Known rows, with every way that one mark hangs from another
{batif fofak fulo sosip}: [-2.09  3.89 -0.22 -1.07 -1.14 -2.73  0.87  1.89  1.49 -1.02  5.39 -4.74
 -3.23  0.13 -1.89  2.64 -2.56 -2.30 -0.04  1.17  2.14  3.33]
{pevukil fofak sosip {zuvok {batif fulo}}}: [-3.49 -3.78 -0.27  5.46  3.42  2.39  0.03 -0.33  1.22 -0.47  0.79  3.11
 -2.79  0.61  0.46  0.14  2.90  0.02 -1.25  2.30  0.29 -0.33]
{sosip {batif fulo} pevukil}: [-2.98  1.53  3.74 -1.87  4.39 -1.56 -1.56  1.97  0.06 -3.07  0.39  1.41
  2.26  1.73  0.78  0.12 -1.31  0.92  0.24 -0.34 -1.21 -1.85]
{zuvok {batif fulo} {pevukil fofak sosip}}: [-2.35 -0.73 -0.97  2.95 -0.67  4.96 -0.08  0.09  2.12 -1.98 -0.95 -0.66
 -3.26 -0.57 -1.44  1.10  0.59 -0.06  0.65  6.11  3.87 -1.49]
{fulo {batif {sosip pevukil}}}: [-3.71 -1.31  2.27 -2.21  1.77  0.32  0.66  2.34 -2.85 -2.31  5.29 -0.08
  2.89  1.38  0.12  1.30  1.16  0.93  2.16 -1.53 -6.16 -0.17]
{zuvok pevukil}: [-1.50 -0.22  0.15 -1.81 -0.29  2.80 -1.75 -1.63  0.50 -3.02 -1.35 -2.84
  0.59  0.18 -0.17 -2.51  1.21  3.44  1.59  1.44  1.28 -3.84]
{fofak {pevukil zuvok}}: [-3.08 -4.13 -0.94 -2.11  1.92  1.28 -1.06 -2.80 -0.41 -2.29 -0.64  1.36
  0.78  2.22  1.35 -2.22  3.21  1.70  1.29 -2.25 -0.56 -2.29]
{pevukil {fofak batif} sosip zuvok}: [-0.80 -5.95 -0.58  3.47  5.21  2.30 -0.42 -3.00 -0.27  0.28  0.69  3.93
  1.28 -0.15  1.95 -3.38  3.86 -0.80 -0.97 -0.58  0.34 -2.37]
{fofak {pevukil sosip zuvok}}: [-4.57 -4.50 -1.73  0.13  3.10  3.42 -0.82 -2.33  1.68 -0.97  1.76  1.35
  0.52  2.13 -0.65 -2.33  4.88 -0.05  2.21 -1.05  0.08 -2.61]
{batif fofak fulo}: [-1.47  3.88  0.48 -0.11 -0.13 -2.27 -0.21  1.01  1.37 -1.68  1.33 -4.14
 -1.71  0.50 -0.62 -0.15 -2.23 -2.15 -0.96 -0.19  2.71  1.24]
{sosip pevukil}: [-2.59 -0.33  2.86 -0.55  2.33 -0.40 -2.15 -0.56 -1.40 -3.45  0.26  0.21
  2.42  1.17  1.18 -2.68  2.66  2.45  2.55 -1.68 -2.90 -3.95]
{fofak batif}: [-1.55 -0.18 -2.28 -2.11  2.93  0.58 -0.06 -1.45  0.28 -1.63 -0.44 -0.71
  0.21 -0.53  2.40 -3.55 -0.43 -0.54 -1.58 -1.30 -1.21 -2.36]
{sosip {batif fofak}}: [ 0.85  0.49  3.53 -3.42  3.17  0.33 -2.43  2.90 -1.06 -1.88  0.95 -0.88
  2.15 -0.21  0.61 -0.12 -1.51 -0.68 -0.99 -0.31  0.57  0.90]
{fulo {batif {fofak {pevukil sosip}}}}: [-2.71 -0.88 -0.44 -3.02  0.26  4.23  0.93  2.24  0.01 -0.93  3.30 -2.56
  1.67  1.48 -1.96  0.80  0.24 -5.31  2.08 -1.02  0.33  1.21]
{fulo {batif fofak sosip}}: [-1.24  0.41  1.19 -2.79 -0.03  0.55  1.30  3.50 -1.99 -0.92  6.10 -3.30
  0.68  0.19 -0.98  2.58 -1.24 -2.05  0.15 -0.51 -2.40  3.47]
{pevukil {fofak {batif fulo}} sosip zuvok}: [-2.27 -3.61 -1.71  4.61  4.76  0.45  1.13 -2.51  1.52  0.56  1.08  2.50
 -0.89  0.64  1.13 -2.07  1.44 -2.06 -1.90  0.55  2.30 -1.26]
{pevukil {sosip {batif fofak}}}: [-0.49  0.14  2.82 -1.52  4.27  2.40 -2.39  3.21  0.99 -0.45  3.34 -0.86
  2.02 -0.35 -1.56 -0.01  0.38 -2.34  0.04  1.06  1.23  0.45]
{sosip {pevukil fofak zuvok}}: [-0.53 -5.56  5.11  2.85  3.00 -0.62 -2.71 -2.72 -4.11 -2.93 -0.93  4.85
  3.46  1.74  2.73 -2.78  5.43  4.06  2.24 -2.13 -1.82 -3.49]
{fofak pevukil}: [-3.03 -0.61 -1.61 -4.35  0.34  2.05 -0.36 -2.64  0.51 -3.03 -0.60 -0.41
 -0.10  1.07  0.29 -2.31  1.21 -0.89  1.52 -0.92  0.09 -2.31]
{sosip {batif fulo}}: [-2.91  1.69  0.82 -2.74  4.33 -0.99 -0.75  1.34  1.72 -1.89  0.77  0.10
  0.19  0.74  0.00 -0.56 -2.65 -0.67 -2.37  0.77 -0.02 -0.50]
{batif fofak}: [ 0.02  1.40  1.57 -1.22  0.59 -0.28 -1.66  0.64 -0.51 -2.09  1.12 -2.90
  0.29 -0.16  0.28 -1.49  0.01 -0.49  0.26 -0.65  0.80 -0.07]
{sosip {batif {fofak {pevukil zuvok}} fulo}}: [-1.54 -0.67  1.47 -3.36  2.07 -0.75 -0.69  1.76  0.12 -1.47  0.00  0.34
  0.64  2.69  0.74  2.01 -2.34 -1.30 -0.65 -1.14  3.64  2.21]
{batif {fofak pevukil} fulo sosip}: [-2.71  3.28 -1.78 -3.89 -2.85 -1.01  2.10  0.78  1.54 -1.77  4.24 -4.40
 -3.55  1.24 -1.85  3.61 -2.79 -3.79  1.88  1.06  3.69  3.47]
{pevukil sosip}: [-3.55 -0.66 -0.57  0.69  3.84  2.49 -1.35 -0.90  2.41 -1.07  3.12 -1.23
  0.26 -0.08 -1.61 -3.09  3.42 -0.83  0.94  0.67 -0.95 -2.95]

Rows
[-1.10 -0.54 -2.23  1.93  0.82  3.13  1.35 -1.96  2.43 -0.98 -0.89 -1.10
 -1.28 -0.53 -0.73 -1.21 -0.87 -2.33  0.24  3.82  5.83 -2.59] | {zuvok {pevukil {fofak {batif fulo}} sosip}}
[-0.96 -2.32  1.55  1.27  1.10  0.93 -2.25  2.13 -1.86 -1.45 -0.34 -0.34
 -0.82  0.29  2.41  0.13  1.44  2.82 -1.07 -0.87 -1.35  1.05] | {pevukil {zuvok {batif fofak}}}
[-0.45  3.01  2.49 -2.52  2.52 -1.75 -1.15  3.31  0.81 -1.50  1.27 -1.98
  0.13  0.43 -0.14  1.21 -4.03 -2.20 -1.82  0.49  2.59  1.91] | {sosip {batif fofak fulo}}
[-1.65 -2.48 -0.05 -2.48 -0.91 -0.01 -0.02 -0.31 -1.06 -1.24  3.80 -1.09
 -0.59  1.64  0.08  2.16  1.56  0.22  2.12 -1.14  1.20  2.26] | {batif {fofak {pevukil zuvok}} sosip}
[-1.38 -2.55  4.21  2.33  1.21  0.39 -3.08  2.79 -3.35 -2.64 -0.88  0.96
  1.36  1.26  3.18  0.78  2.64  4.58  1.39 -1.76 -2.78 -0.33] | {sosip {pevukil {zuvok {batif fofak}}}}
[-0.54 -6.54  3.60  1.73  7.32  3.02 -2.52 -0.67 -0.58 -0.24  1.67  5.93
  3.12  0.57  0.22 -1.59  4.38  0.71 -0.55  0.61 -0.17 -1.58] | {pevukil fofak {sosip batif} zuvok}
[-2.04  3.23 -1.08 -3.09 -2.12 -0.58  0.70 -0.10  1.40 -2.40  0.14 -3.69
 -2.11  1.74 -0.75  0.82 -2.80 -3.97  0.95 -0.42  4.56  1.20] | {batif {fofak pevukil} fulo}
[-1.22 -0.32  5.98  0.58  3.85 -2.83 -2.54  3.65 -1.60 -1.88  0.92  1.01
  3.11  2.66  1.58  1.58 -0.75  2.25  0.03 -1.91  0.50  0.78] | {sosip {batif fofak fulo} {pevukil zuvok}}
[-4.27  1.68 -5.77 -4.89 -0.58 -0.52  3.68 -1.39  2.34 -1.34  2.77 -2.00
 -3.45  0.94  0.29  1.61 -3.58 -3.58 -0.17  0.82  1.69  1.10] | {fofak {batif fulo sosip} pevukil}
[-1.92  3.16 -0.91 -1.08 -4.17  1.41  0.63  3.92  1.08 -2.01  2.18 -5.75
 -4.79 -0.46 -1.40  5.21 -3.29  1.41  0.72  4.99  3.38  3.03] | {zuvok {batif fofak fulo sosip} pevukil}
[ 0.25  0.04  1.99 -6.42  1.21  1.72 -1.54  1.65 -0.88 -2.58 -0.05 -0.18
  2.02  0.87  0.35  0.96 -1.81 -2.00  0.81 -0.52  2.34  0.95] | {sosip {batif {fofak pevukil}}}
[-1.93 -1.72  1.31 -2.01  3.84  5.19 -2.59  1.49  1.92 -1.50  1.01 -0.79
  2.37  0.00 -2.13 -0.82  1.57  1.67  1.31  3.53  1.78 -3.15] | {zuvok {pevukil {sosip batif}}}
[-2.66  2.52 -0.95  1.66 -1.69  3.91 -0.41  3.50  3.00 -1.37  0.46 -5.50
 -3.54 -0.21 -2.10  2.54 -1.42 -0.49  0.89  4.77  4.53  0.46] | {zuvok {batif fofak fulo} {pevukil sosip}}
[ 0.33 -2.89  7.17 -0.42  4.44 -1.16 -4.06  2.97 -3.60 -2.19  0.67  2.35
  5.10  1.99  2.34  0.35  1.53  3.53  1.19 -2.43 -1.29 -0.40] | {sosip {batif fofak} {pevukil zuvok}}
[-1.33 -0.21  0.07 -4.79 -0.99  2.49  0.96  1.65 -1.95 -2.23  0.82 -2.33
  1.82  1.55  0.14  0.71 -1.43 -3.77  1.00 -2.30 -0.19  1.57] | {fulo {batif {fofak pevukil}}}
[-5.13 -2.71 -0.68 -1.56  5.20  2.11 -0.33  0.22  3.04 -0.50  1.90  2.38
  0.40  2.63 -1.05  0.48  0.72 -1.57  0.12  0.59  1.78 -0.65] | {fofak {pevukil {sosip {batif fulo}} zuvok}}
[-0.70 -0.47  5.41 -0.66  3.83 -0.88 -1.47  0.52 -1.61 -3.28 -0.64  4.05
  2.71  1.23  1.31  0.18 -0.82 -0.03  0.26  0.57  0.17 -1.58] | {sosip {batif fulo} {pevukil fofak}}
[ 0.26 -0.19  2.89 -1.68  1.96  4.57 -2.89  3.19  1.12 -1.16  1.52 -2.78
  2.25 -0.24 -2.17  0.82  0.21  0.23  1.56  3.19  4.07 -0.82] | {zuvok {pevukil {sosip {batif fofak}}}}
[-2.99  0.00 -1.11 -1.70 -1.47 -1.89  1.39  0.34  0.84 -0.95  4.18 -2.32
 -2.76  2.30 -0.84  3.52 -0.97 -1.20  1.29 -0.48  3.25  3.46] | {batif {fofak {pevukil zuvok}} fulo sosip}
[-5.17 -1.85 -2.87 -0.78  0.62  1.20  0.25 -0.54  1.21 -2.25 -1.64  1.27
 -3.25  2.36  1.84  0.89  0.02  1.07 -0.86 -0.12 -0.18  0.07] | {fofak {pevukil {zuvok {batif fulo}}}}
[-2.68 -4.06 -3.09 -2.89  2.54  1.32  0.33 -3.12 -0.52 -1.41 -1.68  1.88
  0.78  1.66  3.44 -2.67  0.98  0.47 -0.47 -2.88  0.01 -2.02] | {fofak batif {pevukil zuvok}}
[-2.79  0.44  3.37  2.05  0.45 -4.00 -0.37  2.20 -0.99 -1.40  5.02 -1.62
 -0.27  2.29  0.03  3.09  0.64  2.16  2.18 -1.00  0.14  1.91] | {batif fofak fulo {sosip {pevukil zuvok}}}
[ 0.59 -2.98  6.45 -1.79  4.31  0.70 -2.84 -0.09 -3.53 -3.63 -0.83  5.28
  4.66  0.53  1.99 -1.17  1.63  1.51  1.45 -0.10 -1.52 -2.67] | {sosip batif {pevukil fofak}}
[-2.74 -0.41 -0.13 -2.05  1.77 -0.96  0.44  0.04 -1.36 -1.96  3.14  0.00
  1.14  0.15  2.05 -0.15  0.39  1.26  1.62 -0.64 -3.14 -1.47] | {fofak {batif {sosip pevukil}}}
[-0.69 -2.87 -1.02  2.39  3.26 -1.66  0.98 -3.00 -0.46 -0.81 -1.58  2.80
 -0.61  0.71  3.08 -2.22 -0.45 -0.44 -2.87 -0.86  1.64 -0.90] | {pevukil {fofak {batif fulo}} zuvok}
[-2.86 -0.69 -1.74 -2.00 -1.75  4.10 -0.30  1.34  0.25 -2.60  1.46 -2.29
 -2.87 -0.81 -0.30  2.18  0.69  4.27  1.35  4.27 -0.95 -0.49] | {zuvok {batif sosip} pevukil}
[-3.70  2.27 -4.06 -1.88  1.41 -2.17  2.75 -0.40  2.10 -0.65  3.95 -2.19
 -3.14 -0.29  0.43  0.73 -3.14 -1.96 -1.84  1.22  0.13  0.93] | {fofak {batif fulo sosip}}
[ 0.67 -5.39  0.10  1.43  3.96  0.40 -0.41 -3.64 -2.30 -1.01 -1.61  3.90
  1.39  0.18  3.86 -3.51  2.08  1.24 -1.94 -1.67 -0.26 -2.12] | {pevukil {fofak batif} zuvok}
[ 0.20 -5.67  2.89  2.33  3.86 -0.23 -1.36 -2.85 -3.97 -2.23 -1.94  5.10
  3.53  0.98  4.73 -3.07  3.21  3.01  0.67 -2.69 -1.38 -3.25] | {sosip {pevukil {fofak batif} zuvok}}
[-2.97 -0.12  1.61  1.32 -0.57 -0.46  0.62  1.20 -1.44 -3.21  2.13  2.17
 -2.60  0.29  1.20  3.56  0.28  0.82  1.23  3.03 -1.74  0.78] | {zuvok {batif fulo {sosip {pevukil fofak}}}}
[-3.36  2.70 -2.80 -3.65 -3.69  0.70  2.14  2.79  1.31 -2.04  2.91 -3.25
 -5.46  0.63 -0.80  5.66 -3.42 -2.88  0.89  2.71  2.14  4.49] | {zuvok {batif {fofak pevukil} fulo sosip}}
[-4.24 -1.03 -0.51  1.17  2.84 -3.26  1.32  0.02 -0.31 -1.00  3.50  0.71
 -0.06  1.94  2.21  1.03 -0.23  2.15  0.40 -1.40 -1.86 -0.25] | {fofak {batif fulo {sosip {pevukil zuvok}}}}
[-1.99 -0.17 -0.71 -5.84 -2.14  2.03  2.24  2.42 -1.77 -1.58  5.10 -2.75
  0.48  1.27 -1.00  3.42 -1.70 -3.69  1.71 -0.84 -0.84  3.67] | {fulo {batif {fofak pevukil} sosip}}
